Every row comes from one small tree of marks. The marks that hang from a mark follow it in brackets, in the order of their numbers. Every link used is in the known rows. Which tree was each row made from?
Known rows:
Q192(Q412 Q677): [-2.51  0.31  1.16  0.26  1.36 -0.45 -0.69  1.97 -0.51 -1.53  2.05  0.22
 -0.53  0.79  0.06  0.03  0.37  1.92 -0.90 -0.77 -0.18  0.17]
Q853(Q491(Q412)): [ 1.53 -0.24 -1.91 -0.99  0.35 -1.29 -0.38  0.59  1.77  1.13  0.19  1.14
 -0.54 -1.05 -0.24  0.74  0.40 -0.89  0.69  0.50 -1.32  0.13]
Q491(Q412(Q74(Q204)) Q853(Q130)): [ 2.35 -0.56  1.19 -0.22 -2.68 -0.28  1.18 -3.58  0.03  1.47 -0.34  0.13
 -0.81  1.01  0.44  1.12 -2.19 -1.34  0.01  0.82 -1.17 -0.17]
Q677(Q491(Q412 Q853) Q824): [ 0.80 -0.74 -0.98  0.59 -2.95  1.51 -1.04 -0.15 -0.91  2.04 -0.54 -0.10
  1.43 -0.16 -0.56  0.58  1.65 -0.14  0.47  1.66  0.54  1.37]
Q192(Q677): [-1.88  0.55  0.73  0.43  1.74  0.20 -1.14  0.35 -0.12 -1.21  1.18  1.27
  0.62 -0.59  0.01 -0.01  0.38  0.97 -0.62 -0.13  0.48 -0.31]
Q491(Q853): [ 0.56  0.44  0.65  0.46 -1.38  0.71  0.41 -0.57 -0.09  0.19 -0.13  0.27
 -0.23  0.33  2.23 -0.51  0.59  0.70 -1.10 -1.30  1.16  1.37]
Q74(Q204(Q130 Q824) Q412(Q192)): [-0.76  0.50  0.23 -0.61  2.78 -0.65  1.81  2.39 -0.51 -1.81 -0.08 -0.30
 -1.66 -1.98  0.91 -0.84 -1.87 -1.46  0.59 -1.61  0.31 -1.44]
Q677(Q824): [-0.35  0.26 -1.23  1.75  2.45 -0.74 -0.64  0.99 -0.67 -0.57 -0.88 -0.04
  0.59 -1.03  0.55 -0.57 -0.27  0.87 -1.46  1.28  0.85  0.92]
Q192(Q412 Q677(Q824)): [-2.28 -0.47  0.55  2.09  3.16 -0.87 -1.65  2.36 -1.69 -1.65  1.50 -0.13
  0.50  0.30 -0.02 -0.15  0.00  1.87 -1.04  0.71 -0.94  0.27]
Q491(Q853(Q130(Q204(Q824)))): [ 0.34 -0.34  2.84  1.66 -2.82  0.54  1.61 -2.88 -1.09 -0.90 -2.30 -1.42
  0.49  1.46  4.53 -1.62 -0.23  0.79  0.05 -2.11  2.31  2.10]
Q204(Q824): [-0.93  0.47 -0.27 -0.24 -1.44 -0.44  1.51  0.27  0.10  0.18 -1.82  0.70
 -1.56 -1.76  1.96 -0.17 -1.11  0.45 -0.33  0.01  1.05  0.73]
Q74(Q204 Q412): [ 0.36  1.01 -0.35 -1.37  1.60 -0.91  0.29  0.15  0.65  0.43  0.17  0.50
 -0.95 -0.71 -0.07 -0.89 -1.11  0.07 -0.69  0.38  1.57 -0.21]
Q192(Q412(Q74(Q204)) Q677(Q491)): [-1.40  0.20  1.69 -0.98 -0.52  0.83 -0.05  0.75 -0.70  1.16  1.07 -0.22
 -0.75  1.49 -1.65  1.83 -0.42  1.04 -0.06  1.31  0.40 -1.68]
Q74(Q204): [-0.10  0.40  1.44 -0.47  0.59 -0.54  1.51  0.03  0.04  0.03 -0.54  0.24
 -0.88 -0.55  0.98  0.23 -1.37 -0.98 -1.29 -0.09  1.67 -0.21]
Q130(Q204): [-0.48  1.03  0.51  0.32  1.80 -0.28 -0.32 -0.18  0.74 -1.47 -1.79 -0.78
  1.13  0.20  1.18 -1.36  0.80  0.86 -0.93 -0.71  2.64  1.67]
Q677(Q491(Q412(Q74) Q853) Q824): [ 1.80 -0.19 -2.21  0.37 -2.70  1.19 -1.66 -1.11  0.21  2.95 -1.17  0.41
  1.31 -0.23 -1.58  1.47  0.79  0.21  0.54  3.08 -0.90  0.66]
Q853(Q130(Q204(Q824)) Q491): [ 1.13 -0.54  0.98  1.01 -0.30 -0.70  1.32 -1.46 -0.30 -0.39 -1.94 -1.25
 -0.21  0.78  3.64 -1.13 -0.46  0.42  0.80 -1.34  1.26  0.77]
Q853(Q491): [ 0.96  0.07 -1.13 -0.11  1.40 -0.75  0.11  0.79  0.88  0.51  0.02  0.46
 -0.82 -0.24  1.41 -0.05  0.38  0.21 -0.35 -0.62  0.08  0.16]
Q192(Q677(Q491)): [-2.21  0.28  0.90 -0.43 -0.20  2.07 -0.95  0.29 -0.62  0.28  1.12  0.17
  1.10  0.41 -0.84  0.28  1.94  1.54  0.14  0.07  1.95 -0.41]
Q412(Q74): [ 0.36  1.37 -1.80 -0.06  0.90 -0.69 -0.15 -0.39  1.28  0.22 -1.21  0.64
 -0.70 -0.52 -0.38  0.49 -0.91  1.17 -1.31  1.16  0.08  0.18]
Q491(Q412): [-0.12  0.44 -1.39 -0.90 -0.44 -0.82 -0.10  0.30  1.31  0.13 -0.59  0.99
 -0.12 -1.54 -0.85  0.38 -0.01 -0.43 -0.21  0.83 -0.05  1.04]
Q130(Q204(Q824)): [-0.75  1.02  0.86  0.30 -0.51 -0.64  0.84 -0.38  0.38 -1.03 -3.26 -0.04
 -0.01 -1.14  2.32 -0.95 -0.32  0.25 -0.05 -0.28  2.29  1.15]
Q853(Q130 Q491(Q412)): [ 1.59 -1.07 -1.10 -0.30  0.06 -0.92  0.31 -1.04  0.70  0.59  0.67 -0.22
 -0.56  0.60  0.67  0.02  0.11 -0.22  0.63 -0.36 -1.16  0.42]
Q491(Q412(Q74 Q192) Q853(Q130)): [ 1.03  0.03 -0.83 -0.42 -1.90  0.21  0.35 -1.58  0.92  0.09  0.53 -0.14
 -0.57  0.99 -1.11 -0.27 -0.37 -0.32 -0.21 -1.04 -2.33 -0.03]
Q491(Q412 Q853): [ 0.87  0.11 -0.21 -0.41 -2.77 -0.09 -0.02 -0.71  1.00  0.68 -0.03  1.15
  0.04 -0.53  0.51  0.26  0.59 -0.71 -0.06 -0.07 -0.14  1.47]
Q74(Q412): [-0.12  1.40 -2.29 -1.09  1.77 -0.43 -1.03  0.61  1.17 -0.09  0.21  0.31
 -0.40 -0.43 -0.36 -1.51  0.53  1.91 -0.78 -0.05  1.20  0.94]

Write each row's tree:
[ 1.38 -0.58  0.77  1.10  1.84 -0.57  0.18 -1.40 -0.03 -1.28 -0.60 -1.92
  0.88  2.16  2.73 -1.68  0.91  0.88 -0.13 -1.91  1.58  0.81] => Q853(Q130(Q204) Q491)
[ 2.37 -0.21  1.04  0.57 -0.18 -0.33  0.47 -1.13  0.14 -0.08 -0.96  0.90
  0.10 -0.62  0.76  2.30 -2.19 -2.28  0.78  1.04 -1.12 -0.46] => Q491(Q412(Q74(Q204(Q130))) Q853)
[ 0.11  0.33 -0.56 -0.94 -1.67  0.09  0.22  0.86  1.08 -0.24  0.85  0.47
 -0.28 -0.55 -0.82 -0.53  0.92 -1.36 -0.20 -1.70 -0.95  0.47] => Q491(Q412(Q192) Q853)
[-1.26  0.53 -2.38  0.67  3.57 -0.86 -2.61  1.34  0.54 -0.99  0.88  1.83
  1.26 -2.09 -4.43  0.88 -0.84 -0.76  0.12  2.36 -3.86 -2.00] => Q491(Q412(Q74 Q192(Q677(Q824))))
[ 0.16  0.44  0.48 -0.60  0.24 -1.29  1.15  0.90  0.48  0.35 -0.57 -0.23
 -2.34  0.74 -0.05  1.13 -1.97  0.38 -1.52  0.83 -0.26 -0.45] => Q192(Q412(Q74(Q204)))
[ 1.00 -0.67 -0.43 -0.34  1.70 -1.03  0.05  0.03  1.11 -1.61  0.06 -1.61
  0.64  1.14 -0.40 -1.61  1.40 -1.09  0.70 -2.28 -0.81 -0.09] => Q853(Q130(Q204) Q491(Q412(Q192)))
[-2.37  0.47 -1.94 -0.05  3.52  1.31 -2.77  2.58 -0.86 -0.38  2.42 -0.40
  1.82 -0.30 -3.51 -1.64  2.21  1.62  0.19  0.26  0.00 -1.41] => Q74(Q412(Q192(Q677(Q491 Q824))))
[ 0.21 -0.54  2.88  0.74 -5.00  2.37  1.73 -2.80 -1.57  0.58 -2.05 -2.26
  0.88  2.48  3.67 -1.39  1.36  1.20  0.72 -1.88  3.73  2.02] => Q677(Q491(Q853(Q130(Q204(Q824)))))
[ 1.18 -0.24  1.58  0.83 -1.89  0.44 -0.06 -2.88 -0.03 -0.96 -0.77 -1.10
  1.86  1.84  1.70 -1.26  0.92  0.10  0.22 -1.27  1.13  2.23] => Q491(Q412 Q853(Q130(Q204)))
[ 0.73 -0.13 -0.17 -1.38 -4.73  2.01  0.00 -0.71  0.47  2.19 -0.10  0.15
  0.55  0.44 -0.26  0.62  2.14 -0.04  0.66  0.25  1.39  1.40] => Q677(Q491(Q412 Q853))
[-1.03 -0.19  2.44  1.28  3.88 -0.73 -0.18  1.62 -1.52 -2.26  1.16 -0.15
 -0.45  0.77  0.48  2.00 -2.05  0.23 -0.25  0.50 -1.33 -1.55] => Q192(Q412(Q74(Q204(Q130))) Q677)
[-1.58 -0.75 -0.89  0.51  0.61  1.16 -2.45  0.67 -0.85  0.81  0.72  0.73
  2.56 -1.11 -2.62  0.94  1.50  0.22  0.98  2.71 -0.14 -0.22] => Q192(Q677(Q491(Q412) Q824))
[-1.83 -0.61  2.53  0.41 -1.92  3.22  0.21 -0.54 -1.92 -0.81  2.94 -1.50
  1.09  2.80 -0.08 -1.30  2.62  1.27 -0.05 -3.29  1.12 -0.64] => Q412(Q192(Q677(Q491(Q853(Q130)))))
[ 1.80 -0.35 -2.63 -1.01  1.15 -1.17  0.16 -0.03  1.73  0.23  0.75 -0.12
 -1.19  0.32 -1.96  0.19 -0.36 -0.72  0.37 -0.48 -3.36 -1.39] => Q853(Q130 Q491(Q412(Q74 Q192)))
[ 1.96 -0.06 -0.55  0.33 -2.67  0.12  0.06 -3.15  0.61  1.05 -0.30  0.22
 -0.15  1.02  0.13  0.51 -0.64  0.28 -0.14  0.43 -1.50  0.96] => Q491(Q412(Q74) Q853(Q130))
[-1.62  0.31 -0.22  0.42  5.58 -0.93 -1.52  1.90 -0.84 -1.39  2.43  0.65
  0.76 -1.21 -2.54 -1.32 -0.79 -0.54 -0.31  0.48 -0.95 -2.49] => Q74(Q204 Q412(Q192(Q677(Q824))))
[-1.75  0.87  0.48 -1.48  3.70 -0.39 -0.69  1.36  0.14 -1.21  2.80  0.83
 -0.26 -0.82 -2.33 -1.35 -0.35 -0.60 -0.17 -1.09 -0.23 -2.67] => Q74(Q204 Q412(Q192(Q677)))
[-0.27  0.02  0.40 -1.86 -1.30  0.99 -0.86 -1.32  0.35  2.11  0.38  1.54
  0.67 -0.72 -3.58  2.47 -0.60 -1.16  1.33  3.04 -0.42 -2.21] => Q192(Q677(Q491(Q412(Q74(Q204)))))
[-0.12 -0.36 -2.09  0.03 -0.60  0.65 -1.02  0.90 -0.28  1.55 -0.87 -0.19
  1.39 -1.01 -2.03  0.56  1.26  0.13  0.34  2.60  0.67  0.97] => Q677(Q491(Q412) Q824)
[-1.90  0.77 -1.93  0.68  5.45 -0.66 -2.76  2.32 -0.19 -1.90  2.47  0.50
  1.10 -1.10 -2.71 -1.98  0.59  1.05 -0.49 -0.01 -1.39 -1.35] => Q74(Q412(Q192(Q677(Q824))))
[-0.67 -0.21 -1.13 -1.01  2.24 -0.77 -1.44  1.84  1.33 -0.61  2.55  1.77
  0.14 -1.20 -2.47  0.40  0.95 -1.59  1.18 -0.92 -3.10 -2.05] => Q853(Q491(Q412(Q192(Q677))))
[ 0.84 -0.62  0.68  0.31 -2.88  0.19  0.75 -2.25 -0.08  0.23  0.43 -0.24
  0.00  1.19  1.35 -0.54  0.30  0.09 -0.14 -1.01 -0.07  1.59] => Q491(Q412 Q853(Q130))
[-0.29 -0.51  2.32  0.90  0.67 -0.61  2.63  0.77 -1.37 -1.26 -1.98 -0.01
 -1.17 -1.75  3.30  1.07 -2.71 -1.78  0.37  0.04  1.36 -0.46] => Q74(Q204(Q130 Q824))
[-0.17  0.33  0.76 -0.85 -1.75 -1.80  2.44  0.54 -0.12  1.07 -1.98  0.12
 -3.52 -0.67  1.07  1.49 -3.16 -0.21 -0.56  1.24 -0.60 -0.65] => Q192(Q412(Q74(Q204(Q824))))
[ 0.60 -1.24  0.90  2.07 -2.16  2.35  0.20 -1.35 -2.57  1.01  0.15 -2.19
  1.30  2.39  2.21 -0.93  1.45  1.88 -0.68 -0.31  2.14  1.61] => Q677(Q491(Q853(Q130)) Q824)
[ 0.32 -0.50  1.58  0.29 -3.86  2.86  1.11 -2.00 -1.41  0.85  0.52 -2.05
  0.43  2.90  2.30 -0.89  1.86  1.89 -0.58 -1.87  2.96  1.61] => Q677(Q491(Q853(Q130)))
[ 0.81 -0.54  1.93  0.82 -3.85  0.12  1.10 -2.94 -0.30 -0.36 -2.29 -0.65
  0.60  0.44  2.81 -0.97 -0.24 -0.50  1.18 -0.91  0.75  1.92] => Q491(Q412 Q853(Q130(Q204(Q824))))
[ 2.96 -0.63 -0.84 -0.04  2.66 -1.61  0.13  0.04  0.89  0.48 -0.60  0.84
 -0.43 -1.12 -0.04  2.69 -2.31 -2.69  1.38  1.72 -2.31 -1.69] => Q853(Q491(Q412(Q74(Q204(Q130)))))
[ 1.57 -0.86  0.14  0.21 -1.18 -1.22  0.70 -1.92  0.57  0.28 -1.94 -0.52
  0.00  0.03  2.07 -0.40 -0.26 -0.86  1.99 -0.33 -0.30  0.61] => Q853(Q130(Q204(Q824)) Q491(Q412))
[ 0.75 -0.90 -1.39 -0.84  0.84 -0.90  0.64  0.73  0.86 -0.63  1.51 -0.55
 -0.75  0.59 -0.67 -0.69  0.51 -1.06  0.49 -1.97 -2.02 -0.86] => Q853(Q130 Q491(Q412(Q192)))
[-0.01 -0.19  1.38  0.43  0.48 -1.32  2.35  1.69 -1.08 -0.79 -1.93 -0.60
 -2.67 -0.48  2.47  2.02 -3.34 -0.29  0.14  0.71 -0.38 -0.67] => Q192(Q412(Q74(Q204(Q130 Q824))))
[-0.15 -0.69 -1.14  0.09 -2.06  1.50 -0.60  1.52 -0.52  1.16  0.36 -0.37
  1.14 -0.23 -1.90 -0.40  2.14 -0.85  0.31  0.08 -0.35  0.33] => Q677(Q491(Q412(Q192) Q853) Q824)
[ 0.70  0.55 -1.73 -2.02 -3.58  1.66 -0.34  0.08  1.54  2.11 -0.11  0.20
 -0.10  0.02 -2.91  0.79  1.54 -0.54  0.53  0.15 -0.82 -0.47] => Q677(Q491(Q412(Q74 Q192) Q853))
[-1.47  0.32  2.03 -0.33 -0.39 -1.46  1.05  0.33 -0.78  0.45 -0.32  1.24
 -2.33 -0.62  0.17  1.91 -2.96  0.01  0.19  1.53 -1.36 -1.88] => Q192(Q412(Q74(Q204(Q824))) Q677)
[-2.48 -0.01 -0.17  1.75  4.39 -0.18 -1.60  2.44 -1.09 -2.31  1.78  0.64
  1.27 -1.01 -1.68 -0.90  0.25  0.16 -1.05 -0.17 -1.16 -1.29] => Q412(Q192(Q677(Q824)))
[-0.28  0.92 -2.97 -2.56 -1.37  0.87 -0.38  1.13  2.01  1.34 -0.53  0.03
 -0.34 -0.71 -4.29  0.74  1.18 -0.24  0.25  1.03 -0.69 -0.82] => Q677(Q491(Q412(Q74 Q192)))
